What can hang from each mark:
F: H
Q: A R
A: S W
R: L Q
Y: P
H: L M P Q W
W: H
P: Y
L: H R

Every row comes from one small tree of marks. The marks that hang from a mark follow it in brackets, in alphabetical order. Every link used is in the known rows. Which tree was each row made from?
Known rows:
R[L[H[M P Q[A] W]]]: [ 17  -9 -15  -8  10  17   8  24  15  19 -18  -4  -4 -16  33  47  -5 -18
   8  13   5 -35  14 -26  16 -24 -12   3  -8  -5  45  20  18  -3  14   3
   5  10   8 -14  39  14  33  20   1 -38 -25  -2  33  -5 -16  32 -15  25]
L[H R[Q[A[S]]]]: [ -7 -21  12 -10  13   3  -2  30   9  15  10   2  33  -3  12  44  28 -28
  26   3  -9 -39   7  13   9 -25   1 -21 -27 -36  38  -1  16  -2  -1  10
  15 -22  13 -10  16  23 -11  -7 -25 -27  17  -9  30 -16 -54 -15  -7  46]
Q[A[W[H]]]: [-10  13  -5  11  -1  28  26  27   5   5  18   8   9  -3 -10  36  17 -19
  13  -1   5  -3  15 -10  -1  -5  12 -19  -2 -13  12   5 -11  -6  -5  18
  16 -13   5  -3  10  13 -11   8  -5 -24  18  -4  21 -21 -41 -35  12  37]
R[L[H[M]] Q[A]]: [  3 -16   9  -8  22   3  10   8   0  23  -6  10  11 -19  16  21   0 -41
  31  10  -9 -38  -1 -20  11 -23   0 -20 -23 -37  35  22   5 -25  17  15
   7   2  12  -2  21  33   3  14   2 -16   1  -6  39 -26 -17  -3 -10  43]
R[L]: [  1   0   1  -5  25  19  12  14  -8   3  -1   2   2 -15   1  20  27 -26
  15  15   5 -33  -9 -33   1 -14 -22  -7 -25 -25  13  23  -8   3  -3  17
   8 -10   2  -8  16   0  19   9  27  -8   4  15  24 -32 -22   2 -16  25]
W[H[Q]]: [-11  -8 -22   9  10  43  27  14  -5 -24   6  -8   7   6  -6  22  28 -19
   0   8  14 -21   9 -21   5 -11 -28  -9  -7   5  36  12 -13 -29   8   7
  -8 -13  -3 -18   7 -11 -21  11   4 -19   9 -10  25 -31 -18 -13   1  37]
F[H[L P[Y] W]]: [ 22 -21 -11  -9   8  41  -4   4  27 -12  36  -8  -1  14  -2  58  19  -8
  -6  12  13 -35  29 -20  -7 -11 -14   0  -9 -20   2  28  13  16   7  -7
 -15   1   8 -27  10 -17  34   5  38 -30 -12  10  22 -18 -26  37 -22   7]
Q[A[S W] R[L[H]]]: [-10   6   8 -10  24  14 -19  32   9   5  16  18  11 -26   0  48  18 -32
  15   8 -14 -39  20  10  21  -6  16 -16 -15 -21  14 -16  12  31  -7  -7
  29 -23   6  14  20  28  15  -2 -17 -32  11 -13   7  -2 -67 -17   3  26]
A[S W[H[L]]]: [-23   0  -4  17  13  51  21  33  24 -16   8  13  24   2 -26  45  47  -9
  12 -11  -1 -34  18 -11  17 -17  10 -10 -24 -16   9 -11  10  10  -3  21
  -5 -25 -18   4  19 -13  10   8  10 -31  20   3  29  -9 -38 -20  -5  27]
Y[P]: [  9  14 -13  25  33  38  19  12  -9   0  21   4   3  15   6  32  36 -18
  14  13   6   0   4 -25   0 -13 -18 -24 -30 -16  32   9   6   6  -8  19
  -6  -3  -8 -23  20 -24  -1  19  27   4  12 -12  16 -30 -28 -12 -33  26]
H[L M P Q[A[W] R]]: [ 11   4 -25  16  28  29  -6  13  28  -5  -2  -5   2  -4  34  64 -27  -7
 -12  19   4 -54   8  -2   9 -23   0  15 -13 -13  22  -7  10 -16 -12   6
   0  -6 -19  -2  35  -2  25   6  18 -30  -8 -14  34  -1   0  30 -28   1]
H[M Q[A R]]: [-11   4 -29  16  25  16   3  -1   1   0  -3  -9   6  -5  28  30  -8 -18
   0  22   2 -38   4   9   2 -16 -15  -6  -4   4  34  15  -7 -31   5  -9
   0 -13 -11  -7  11   3 -21  -4  -1  -1   1 -12  29 -17  -8  -3  -2  22]
L[H[M Q[A]] R]: [ -2 -15 -15 -20  21   4  17  18  11   0  10  -6  24  -3  46  33  14 -17
  18  12  -3 -32  16  10  13 -39 -13 -10 -12 -20  37  13   4 -38  -4   6
  30 -11   8 -20  15  12 -18  -1 -22  -6  -8  -4  34 -13 -37   9  -5  35]
L[H R]: [  1  -9  -4 -17  20  14   6  19   2  -5  26  -6  18   9  21  32  44 -17
  15   8 -12 -27  10  -3  11 -26 -16  -8 -23 -38  25  12   9  -4 -20   9
  30 -15  26 -13  14   5  -5  -2  -4 -15   0   5  11 -22 -61   4  -7  27]
P[Y]: [ -7   2  -9   1  30  33  -1  -2   3   1  26  -6  16   4 -12  21  39  -5
  -6  14  15 -19  15 -24 -18   2 -19 -15  -9 -29   9  39  -3   1 -10   2
  -4  -8   4 -10   1 -10   1   2  26  -8   8  20   7 -46 -24  -4  -7  37]
W[H]: [-13   2 -10  16  10  35  38  13  -5 -12  17  -5   5  12 -14  19  34 -15
   7  -3   0 -13  13 -25   4  -7 -17 -11 -19 -16  23  16 -10 -15   6  14
   4 -16   7 -13   4  -5 -17   1   9 -13  14  -2  17 -29 -27 -26   6  28]
A[S W[H[P Q[R]]]]: [ -7   4 -23  20  12  52  -1  26  13 -19   0  -4   9   7 -14  63  34  -4
 -16  11  14 -42  18  -1  23  -9 -11  -3 -15  10  39 -21   2   4  -7   0
  -2 -18 -11   8  34  -7   8 -14   6 -55   3 -22  10  10 -46 -19  -1  25]
Q[A[S]]: [-17   0  -5  15  24  18  21  34   3  27  -3  19  23 -14  -9  41  19 -22
  16  -6   3 -19  19  -1   0  -9  10 -15 -18  -6  15  11   2  18   4  18
  -4 -28  -7 -12   4   3  -8  -8  -7 -12  29   7  20 -19 -32 -38  -8  33]
W[H[L]]: [-15 -12 -10  12  12  39  39  12   4 -20  20  -5   5   8  -9  23  22 -19
  11  -8  -2 -22  13 -30   7 -22  -8  -2 -28 -28  13   8   2 -21   2  23
  -2 -24  -5 -21   3 -12 -15  12  15 -15  20  -2  29 -34 -14  -3  -9  16]
Q[A[W] R[L]]: [ -6  23   9   2  16  14 -17  18   0   2  19   6  -5 -21   6  43  -6 -27
   8  24  -8 -30   3   1  -5  -7  10 -14  -8 -31   7  -5  -1  18 -17   2
  21 -10   3  14  18  19  17   6   2 -25   8  -5  18 -21 -46 -12   6  16]
R[L[H[M]] Q[A[S]]]: [ -8 -26  14  -8  23   1   9  20   7  25 -14  20  22 -26   8  23  10 -44
  34  -3  -8 -46   2  -8  23 -27  12 -21 -29 -25  38  15  15 -10  28  14
   1  -8   6   1  20  27   5   5  -6 -19   6  -5  46 -13 -25 -12 -14  43]
W[H[L M Q[A]]]: [-18 -18 -19  17  11  29  45  15  13 -11  -5  -6  12   0  14  26  -7 -19
  11  -9   3 -28  16 -23   8 -33   0   2 -13 -10  27  17  -5 -41  20  15
  -3 -21 -20 -23   4  -5 -18  15  -4  -6  10 -17  47 -22  12   0 -10  20]
R[L[H] Q]: [  7 -15  11 -11  26  19  -8   4   0   3   1  -2  10 -11   2  17  29 -44
  15  20  -1 -36  -6 -21   9 -15 -20 -18 -28 -33  34   9   3  -9   7  14
   4   3  14 -10  27  24  11  17  16 -28   5  -8  28 -29 -30   6 -15  44]

Which tree is each row?
[  3  -8 -14   9  17  39  30   3   3 -12  27  -9   0  14 -12  41  28   5
  -9  -6  17 -15  25 -44  -4   3 -22  -5 -10 -26  25  27  -4  -4   4   4
  -3 -13  11 -15  15 -13  11  -7  17 -30   8   8   8 -25 -23 -12   0  24]  W[H[P[Y]]]
[-16 -16 -20  13   7  30  31  29   0  -2  -4   4  18  -3  -8  39  19 -21
  10  -4  11 -25  21 -11   5 -17  -3 -11  -3   5  37   3 -11 -15  13   8
  -6 -30 -13 -19   1   0 -20  -3 -18 -20  23 -19  24 -21 -26 -34   7  39]  W[H[Q[A[S]]]]
[ -8   5  -8  11   9  43  18  19  18 -22  21   5  11  12 -15  33  31 -13
   5   0   0 -19  10 -16   6 -17  -1  -3 -17 -26  -1  -2   1 -10  -8  22
   3 -14  -5  -4  16  -7  -1  14  22 -31  10   4  31 -23 -30  -3  -8  25]  A[W[H[L]]]
[-25   3 -12  17  23  20   1  23  -5  10  11  11  12  -6 -10  49  10 -27
   8   6 -10 -28  15  12   0  -3   7 -13 -16 -11  19  -4   3  17  -2   0
   2 -34  -1  -3   7   8 -14 -17 -16 -12  29  -9  12 -15 -44 -40   0  18]  Q[A[S] R]
[-10 -22   5   1   3  35  25  10   5 -26  16 -12  10  18   5  32  11 -20
  20  -3  -7 -44   0 -17   4 -30 -11 -10 -25 -56  22   4   7 -26   1  23
  -7 -22  -3 -19   8  -7  -5  10  10 -26  22  -2  52 -37 -17   1  -6  17]  W[H[L[R[Q]]]]
[  4 -17  10 -10  11  11   3  11   6  27 -20   3   4 -13  19  32  -4 -39
  23   7   1 -35   5 -14  12 -17   4 -22 -12 -27  37  18  23  -9  28   6
  -1  15  11  -9  27  35  14  19   4 -33  -8  -7  57 -24 -23   9   0  38]  R[L[H[M W]] Q[A]]
[ -4 -21  15 -14  21  10  -2  29   2  22  -7  22  17 -28  -4  35  14 -47
  31   3  -6 -39   0 -10   9 -18   7 -24 -27 -24  38   9   9   8  18  14
   1 -14   6  -9  22  32   9   8 -11 -31  22 -11  32 -26 -43 -14 -12  43]  R[L[H] Q[A[S]]]
[ 16 -11 -19   4  13  29  21   5  16  -4  12   1  -6  20  18  50  10  -9
   7   6   1 -45  20 -12  14 -30  -7   3 -20  -9  17  25  15  -3  21   6
 -13   9   7 -25  14 -13  25   6  43 -17 -20   5  42   1 -12  32 -23   1]  F[H[L M P W]]
[-20  14 -11  16  23  27 -11  28   9   7  13  12  18  -6  -8  58  17 -17
   3  11  -8 -29  19  19   5   0  16 -15 -12  -9   9 -17   7  27 -15   3
   8 -28  -4  13  15   9   1 -13  -8 -26  22  -8  13  -6 -53 -39   7  26]  Q[A[S W] R]
[ -7   1 -21  -1  21  18   1  13  10 -10  17  13  19  -6  12  35  16 -22
   6  20  -2 -46  18  29  15 -23   6 -22  -5  22  32   7 -11 -17   9 -10
   1 -14  -5   7  -3   9 -19 -11   4   1   1 -16  30   7 -37 -18   7  28]  F[H[M Q[A[S W] R]]]
[ 22 -23 -22 -19   9  31   9   9  23 -20   5 -21  -3  19  40  57   2  -6
   1  17   9 -60  15   7  16 -46 -19   0 -11  -8  31  19  13 -22   8  -5
  -7   5   0 -31  16 -21  27   5  32 -23 -25  -2  53  -5 -13  55 -21  -2]  F[H[L[R] M P Q W]]
[-20   3  -9  17  11  45  22  34  10  -4   8  12  19   4 -32  40  56  -6
   9  -9   8 -26  18  -4  18 -10   7 -17 -20   0  17  -6   2   4  -7  19
   1 -21  -8   3  20  -6  -2  -1  11 -33  17   2  22  -4 -46 -42   9  34]  A[S W[H]]
[ -1  -5 -31   2  20  32   7  10  18   0 -10 -14   9   3  24  39  29  -9
   2  18   9 -33  20  -2  17 -20 -21  -5  -9  16  46  18  21 -17  14   0
  -1  14   3 -15  23   5 -12  18  11 -23 -26  -2  35 -13 -28  26  -7  41]  L[H[M Q W]]
[-18  14   3   2  17  20 -16  35   0  10   8  18   6 -22 -10  52   9 -28
  10  12 -10 -43   3   8   4  -5  15 -18 -12 -21   9  -6   5  30  -8   1
  12 -21  -5  20  20  14  18  -6  -2 -33  15  -3  17  -9 -49 -22   4  17]  Q[A[S W] R[L]]
[ 13 -11 -21  13  23  43   8   1  30  10   1 -19   3  11  14  60   5  17
 -12   0  15 -43  17 -33  -2 -14 -14  10 -13 -36  13  35  36  14   6   5
 -19   8 -13 -11  31 -26  44  11  48 -30 -24  29  36 -20   9  44 -23   0]  H[L M P[Y] W]
[  5   3 -12  16   7  45  21  23  21 -16  11   5  -1  12  -9  46  24  -6
   2   1  10 -26  16 -29   9 -15   0   1 -21 -26   9  -7   3  -4 -13  27
   3 -10  -1  -4  30 -15  23   8  23 -43   5   4  21  -7 -24   5 -16  20]  A[W[H[L P]]]
[ 22 -24 -15 -12  17  23   9   1  23  -9  27  -4  12   2  21  42 -10 -14
   3  13  15 -42  27 -15  -4 -26  -4  -5  -7 -10  20  40  -7 -24  16 -12
  -8  -9  -5 -24  -2  -5  12   4  18  -4  -2  -1  31 -14   1  26 -29  15]  F[H[L M P[Y] Q[A]]]
[  1 -15 -15  14  11  43  37  14  10 -12  15  -4   0  18  -4  41  12 -11
   2  -6   3 -30  14 -39  14 -17 -14  10 -28 -28  16   8   3  -9  -1  20
  -8 -20   0 -21  21 -15  13   3  22 -33   9  -1  20 -18 -15   3 -22   8]  W[H[L P]]
[ 14  -9  -6 -12  20  22  -8  41  16  13  -8  18   9 -27   7  50  18 -25
  13  13   7 -33  13 -17  17 -20  -4  -9 -14  -2  30  -4   6  20 -10  11
  18  -9   1  -5  39  15  39   7  -9 -49  -6 -13  17   1 -47  11 -20  38]  R[L[H[P Q[A[S W]]]]]
[ -4  -8  13  -7   5  12   3  18  -6  11   5  -5  15   4  14  42   1 -27
  16  16   2 -34  -4   3  -7 -14  -4 -29 -12 -44  28  10  -3 -13  -5  17
   7 -11   5 -12  14  10  -3   2  -5 -18  19   0  40 -32 -28 -13  -2  32]  L[R[Q[A]]]
[-14 -16  -3  -1   7  34  34  17   4 -28  25 -10   5  20   1  31  25 -12
  14 -10  -7 -35   8 -16   7 -30 -13   3 -24 -44   9   7   4 -19 -11  18
   8 -29  -1 -18  10 -15  -2   4   6 -21  17   4  35 -31 -24   3  -6   9]  W[H[L[R]]]
[-15 -13 -16  10   8  36  19   8   4 -28  20  -8   2   4   6  40 -13 -25
   0  12   1 -31  16 -10   3 -15  -9   6  -5 -18  23  -5  -5 -23  11   1
  -5 -33 -15 -23   1  -5 -18  10 -12 -26  22 -33  26 -29 -14   2  -5  11]  W[H[L Q[A R]]]
[ 18  -9 -28  -3  13  43  -7  20  21   3  -7 -11   4  11  16  58  30 -11
 -16  25  20 -26  26 -19  12 -10 -29  10 -10   6  46  -3  19   7   0   0
  -3  12  12 -24  42  -2  21  13   9 -51 -22 -15  18 -10 -41  33 -18  30]  L[H[P Q W]]
[-12  12  -9  22   8  31   8  31   6   3  16   9   3   5 -16  75   5 -12
  -3   4  -2 -29  25   8  13  -3  11  -3  -7 -10  23 -15   6  20  -5  -1
  12 -27  -1   8  23   9  10 -14 -14 -47  19 -19   8   8 -52 -42  17  11]  Q[A[S W[H[P]]] R]
